Each row comes from the steps of one path. Every step used is in the known rows, and no mark comes twice. Write the path behind each row, first mark first.
Known rows:
guvif ruretoz: [-1.935 -1.093  1.953  4.047 -2.427  0.035  0.279  0.302  0.669 -1.106
  1.677  1.610 -0.422  1.799 -1.993 -0.138  2.141  3.443  2.161 -2.534
  1.970  1.989]
guvif ruretoz tuvu fareso komu: [-2.304 -2.218  0.612  0.417  3.053  3.074  1.141  2.081  0.483  1.500
  0.576  3.234  0.188 -0.539  1.830  0.186  0.551  1.201 -2.817  1.248
  0.746 -3.049]
fareso komu ruretoz tuvu: [ 0.730 -2.846 -1.150 -0.375  4.178  1.528  0.255  1.567  1.104 -1.820
 -2.414  1.066  2.196  2.093  1.240  2.784 -2.107  2.380  1.864 -0.410
 -0.006 -1.366]
fareso komu ruretoz guvif: [-0.337 -0.946 -1.548  1.483  0.275  3.493 -0.272  0.447  3.337 -2.315
 -3.363 -1.130  4.067  2.204 -0.769  3.163  1.843  1.511  3.078  0.622
 -4.129  1.092]
komu ruretoz: [ 0.766 -1.676 -0.524  1.306 -2.133 -1.351 -0.738 -1.217  1.427 -2.897
 -1.223 -0.045  1.417  3.556 -0.702  1.201 -0.707  1.624  3.354 -1.547
  0.327  1.457]
tuvu fareso lilov: [-1.200 -1.100  0.552 -1.959 -1.561 -3.795 -2.182 -2.483  0.053  0.599
 -0.333  3.837 -0.363 -0.488 -0.227 -0.019  0.357 -1.171 -2.057  0.585
  0.041 -2.109]
lilov fareso guvif: [-0.668  0.188  0.136 -2.906  0.955 -3.648  2.025  2.229 -1.455  1.600
 -0.001  2.071 -0.737  1.119 -0.386  1.529 -0.848 -0.004  4.439 -0.851
  3.131 -1.306]
lilov fareso: [-0.343 -0.139 -0.021 -1.976  2.143 -3.821  0.491  0.100 -2.460 -0.501
 -0.737  4.027  0.488  4.421 -1.106  1.381  1.647  1.941  3.969 -1.942
  3.151 -0.429]
guvif kapif tuvu fareso komu: [ 1.075  2.837  0.763 -2.288  4.065  2.592 -3.158  1.167 -4.974  0.707
 -1.104 -3.008 -0.509  0.454  1.451 -1.159  2.968 -1.302 -3.161 -0.856
 -4.499  1.806]
tuvu fareso komu ruretoz guvif: [-0.435 -0.993 -2.152 -0.598 -0.235  3.452 -0.543 -1.141  3.122 -0.812
 -3.134 -1.070  3.897  1.309  1.077  1.905  1.494 -1.814 -0.408  3.383
 -4.997 -0.714]
guvif ruretoz tuvu: [-1.149 -1.193  1.899  3.013  0.276 -0.912  1.613 -0.039  0.638  0.633
  2.195  3.398 -0.976  1.472 -0.964  0.655  0.206  3.979  0.195 -2.810
  4.084 -1.161]
kapif komu ruretoz: [-0.108 -3.350 -1.428  1.953  1.383 -2.105 -0.723 -1.365  1.560 -4.750
 -1.176  3.117  1.862 -0.202 -0.855  0.843 -0.285  2.691  3.358 -0.527
 -0.343  3.349]
ruretoz tuvu fareso guvif: [ 0.241 -0.754  0.047 -2.851  2.211 -2.429  1.746 -1.614 -0.591  3.581
  2.409  2.762 -3.127 -1.433  2.861  0.718 -3.113 -2.378 -1.696  0.419
  2.086 -5.034]
komu ruretoz guvif kapif tuvu fareso: [ 2.720  4.425  0.061 -0.427 -3.786  0.605 -2.383 -3.466 -1.152  1.361
 -1.421 -5.518  2.033  2.101 -0.803 -0.411  2.353 -2.920 -3.762 -0.084
 -4.290  2.226]
fareso komu ruretoz guvif kapif tuvu: [ 1.709  3.447  0.171  0.733  0.226  4.281 -2.180  1.425 -1.038 -0.748
 -3.729 -6.602  3.401  1.620 -1.701  1.624  2.956  0.690  0.040 -1.579
 -6.155  4.154]
fareso guvif: [-0.412 -0.471  0.651 -0.042  0.264 -1.662  0.930  0.398 -0.024  0.534
  1.930  0.484 -2.240  0.074  0.030  1.129 -1.069  0.158  3.515 -2.015
  0.893 -0.240]
lilov fareso guvif ruretoz: [-2.523  0.221  1.785 -0.115 -2.418 -1.634  2.980  4.629  0.401  2.371
  1.159  1.533 -0.002 -0.181 -1.723  0.377 -0.040  1.229  3.491 -0.462
  4.220 -0.230]
kapif guvif ruretoz komu: [-0.061  0.588 -0.047  3.545  0.302  3.186 -0.801  0.025 -0.872 -2.084
  3.144 -1.553 -2.743 -0.252 -2.387 -2.523  3.406  3.347  5.098 -2.960
  1.192  3.801]
komu ruretoz guvif kapif: [ 1.344  2.969 -0.545  3.151 -6.035  1.395 -0.462 -1.187  1.932 -2.506
 -1.550 -5.248  2.543  3.226 -2.959 -0.134  1.879  0.311  0.249  0.716
 -1.378  2.338]
lilov fareso komu ruretoz: [-0.532 -2.057 -1.687 -2.487  2.531  0.278  0.260  3.874  0.336 -2.079
 -4.329  0.948  4.211  3.823 -0.126  2.422  0.039  1.736  4.640  0.838
  0.105  0.369]
kapif guvif ruretoz: [-0.188 -1.211  1.210  4.539 -1.294  2.941  0.668 -0.973  0.584 -1.747
  3.149 -1.686  0.713  1.523 -2.002 -0.393  2.407  1.171  3.932 -2.957
  0.156  2.105]
ruretoz tuvu fareso guvif kapif komu: [ 0.134  0.749 -0.378 -1.301  2.771 -1.283  1.667 -0.075 -1.495  1.401
  1.995  0.807 -3.127 -5.220  1.607 -2.099 -2.173 -2.429 -4.384  2.525
  1.790 -2.152]

Which path is each row?
[ 0.188 -3.089 -1.814 -2.060  2.381 -2.542  1.863 -1.207  2.052  0.740
  0.361  3.532 -0.057 -4.988  2.716  0.571 -4.874 -2.064 -1.466  2.756
  0.789 -2.381]
kapif komu ruretoz tuvu fareso guvif
[ 1.131 -0.217 -0.807  0.944  0.050 -0.928  1.849  1.808  1.067 -1.266
 -0.375 -1.923 -0.188 -3.892 -0.277 -0.517 -4.236  0.099 -0.814  1.303
  2.272  0.591]
fareso guvif kapif komu ruretoz tuvu
[ 2.012  1.570 -0.600 -1.689 -3.864 -0.205  1.649  0.430  0.740  1.592
  0.214 -4.523 -0.720 -0.790  1.791 -1.596 -4.555 -4.061 -3.963  3.326
  2.064 -3.139]
komu ruretoz tuvu fareso guvif kapif
[-2.495 -0.554  1.666  0.974 -3.816  0.366  1.430  1.156  1.631  2.654
  2.903  0.127 -1.602 -2.176  0.686 -1.238 -0.416 -1.584 -0.952  1.285
  1.137 -1.129]
tuvu fareso guvif ruretoz
[ 0.767 -0.973 -0.326 -1.993  3.348 -2.602  0.274 -3.638 -1.545  1.463
  1.601  4.755 -1.691  2.191  2.182  0.519 -0.771 -0.575 -2.161 -0.491
  2.328 -3.953]
ruretoz tuvu fareso
[ 0.716 -2.202 -0.450 -2.636 -2.466 -3.978 -0.987 -2.582  2.018  1.247
 -1.768  3.664  1.824 -0.276  0.691  1.081 -3.728 -1.351 -3.306  1.694
  1.722 -4.481]
komu ruretoz tuvu fareso lilov
[-0.398 -2.577 -1.039  0.594  1.308  2.408 -0.678  1.842  1.624 -3.567
 -3.062 -0.802  2.809  2.419  0.444  1.941 -0.252  1.876  3.658 -0.093
 -2.402  1.495]
fareso komu ruretoz
[ 0.673 -0.060 -0.947  2.227 -3.205 -0.416 -0.300 -2.975  3.177 -1.755
 -1.445 -0.336  2.686  3.652 -1.898  2.454  1.261  1.175  2.829 -0.734
 -1.706  1.071]
komu ruretoz guvif
[-1.071  2.731  1.828 -1.542  1.033  0.023 -1.514  1.251 -2.613  4.529
  2.880  0.417 -5.505 -4.850  0.289 -2.582  0.944  0.907 -0.265 -2.343
 -0.291  2.382]
kapif tuvu fareso guvif ruretoz komu
[-0.380 -2.662 -1.564 -1.380  1.122  2.295 -1.050  0.597  1.444 -2.069
 -2.594 -0.452  2.698  1.429  2.307  0.737 -0.337 -1.322  0.307  2.589
 -3.138 -0.524]
tuvu fareso komu ruretoz
[ 1.471 -1.499 -1.112 -2.741 -0.667 -1.651  1.829 -1.523  1.852  2.490
  0.531  0.768 -0.325 -0.785  2.872  0.838 -5.225 -3.027 -1.223  2.071
  1.833 -4.223]
komu ruretoz tuvu fareso guvif
[-1.304 -1.734 -0.719 -1.558  4.413  1.833 -1.199  0.144 -0.899 -0.772
 -0.819  2.082 -0.070  0.993  2.304  0.537  1.722 -0.588 -0.109  1.052
 -2.719 -1.165]
tuvu fareso komu
[ 0.595  3.826  0.448  2.767 -2.755  0.767 -0.471 -1.621 -0.472 -1.433
  0.139 -3.302 -0.199  3.139 -3.107 -0.416  4.065  0.975 -0.160 -0.738
 -0.728  1.512]
ruretoz guvif kapif
[ 1.640 -1.655 -1.226 -1.529  0.062 -2.157  0.224 -3.276  0.889 -0.010
 -0.340  2.296  0.646  2.464  2.106  0.811 -2.846 -1.129 -1.718  0.964
  1.753 -3.517]
komu ruretoz tuvu fareso
[-1.188  0.716  2.773 -0.412 -1.136 -0.287 -0.194  0.342 -1.036  4.996
  3.062 -0.085 -1.760 -3.008  0.997 -0.298  0.170 -1.662 -1.301 -2.319
 -1.197  0.776]
kapif tuvu fareso guvif ruretoz
[-2.238  1.094  0.513 -0.052 -1.950  0.543  0.147  1.815  0.293  2.099
  3.090  0.783 -4.941 -4.367  0.050 -3.618  0.360  0.703  0.278  1.054
  1.868  0.401]
tuvu fareso guvif ruretoz komu
[-0.407 -2.204 -0.155  0.980  3.908  5.667  1.655  0.581  0.009  0.840
  1.641 -0.415  1.298 -0.805  1.835  0.156  0.745 -1.334 -1.030  0.986
 -0.996 -2.654]
kapif guvif ruretoz tuvu fareso komu
[ 2.600  4.510  0.704  1.546 -3.485  0.551 -2.091 -1.968 -1.195 -0.267
 -1.899 -5.670  2.250  2.652 -2.609  0.740  2.589  0.238 -0.225 -2.812
 -3.520  4.216]
komu ruretoz guvif kapif tuvu
[ 0.697 -0.428 -0.875  2.920 -1.358 -0.516 -0.993  0.288  0.487 -5.179
 -1.613 -2.118  1.340 -0.102 -1.812 -1.776  0.264  1.726  0.682  0.870
 -0.016  4.387]
guvif kapif komu ruretoz
[-2.178  1.094  1.146  1.858 -1.437  0.624  0.549  3.488  0.462  0.602
  2.662  0.316 -5.012 -3.497 -1.830 -2.249  0.603  3.801  3.475 -1.658
  2.923  2.454]
fareso guvif ruretoz komu
[-0.281  0.621 -0.184  2.667  1.788 -0.892 -0.941  0.018 -2.021 -3.946
  0.066  0.288 -1.263 -0.751 -1.907 -1.843  2.379  2.287  0.068 -0.710
  0.463  3.672]
guvif kapif komu
[-0.397  2.282 -0.530  3.547  0.530  0.064 -0.104 -1.713 -0.278 -2.953
 -0.112 -0.022  0.026 -0.848 -2.996 -0.722  4.395  2.051 -0.306 -0.026
 -1.721  3.230]
ruretoz guvif kapif komu
[ 1.046  3.481  2.296 -2.459 -1.821 -2.971 -4.044 -1.504 -4.183  2.259
 -0.842 -0.891 -1.027 -1.108 -0.829 -1.674  1.491 -1.878 -5.070 -1.677
 -1.749  0.837]
guvif kapif tuvu fareso lilov
[ 1.802  2.029 -0.154 -1.905  1.003  3.305 -2.862  1.650 -2.565 -0.423
 -3.116 -5.809  1.936  0.842  1.553 -0.849  0.886 -2.073 -2.731  0.243
 -5.056  2.667]
guvif kapif tuvu fareso komu ruretoz
[ 0.123  0.110 -1.219 -0.143 -2.824 -0.172  0.355  0.952  1.420 -1.523
 -0.701 -3.244  0.181 -4.447  0.716 -2.700 -2.228 -3.463 -2.133  4.401
 -0.943  1.597]
tuvu fareso guvif kapif komu ruretoz
[ 1.515 -0.607 -0.953  1.922  1.199 -1.183  0.489 -0.071  0.257 -3.506
 -1.337 -0.052  0.730 -0.577 -0.947 -0.796 -1.606  2.281 -1.359  0.441
  2.124  1.412]
guvif kapif komu ruretoz tuvu
[ 0.729  1.147  1.102 -3.560  2.371 -2.372 -1.274 -1.882 -2.983  4.321
  1.906  0.830 -2.739 -1.883  2.293  0.911 -0.515 -2.666 -0.102 -2.637
 -2.311 -0.095]
kapif tuvu fareso guvif
[ 0.202  2.395  0.489 -1.150 -2.956 -0.012  0.452  0.667 -1.063  1.254
  1.652 -3.864 -2.879 -1.127  0.996 -2.740 -0.583 -3.794 -2.514  2.103
  0.173 -0.915]
tuvu fareso guvif kapif
[-0.331 -1.815 -0.843 -2.538  6.658  1.097  0.335 -0.207 -1.272  0.925
 -0.357  3.833 -0.536  0.722  3.156  1.329 -0.215  0.041 -1.915  0.873
 -0.185 -4.128]
ruretoz tuvu fareso komu
[-1.779 -0.142  1.532 -1.091  0.012 -2.346  4.150  3.963  0.125  4.036
  1.403  3.504 -0.672 -0.269 -0.813  1.262 -2.013  1.625  1.643 -0.876
  6.634 -3.082]
lilov fareso guvif ruretoz tuvu
[-0.367 -1.669  1.349  0.669 -1.820  0.174  0.378 -2.149  1.082  2.082
  2.232  2.124  1.060 -2.360 -0.623 -0.516 -0.868 -1.769 -3.070  0.373
  1.824 -3.837]
kapif guvif ruretoz tuvu fareso lilov
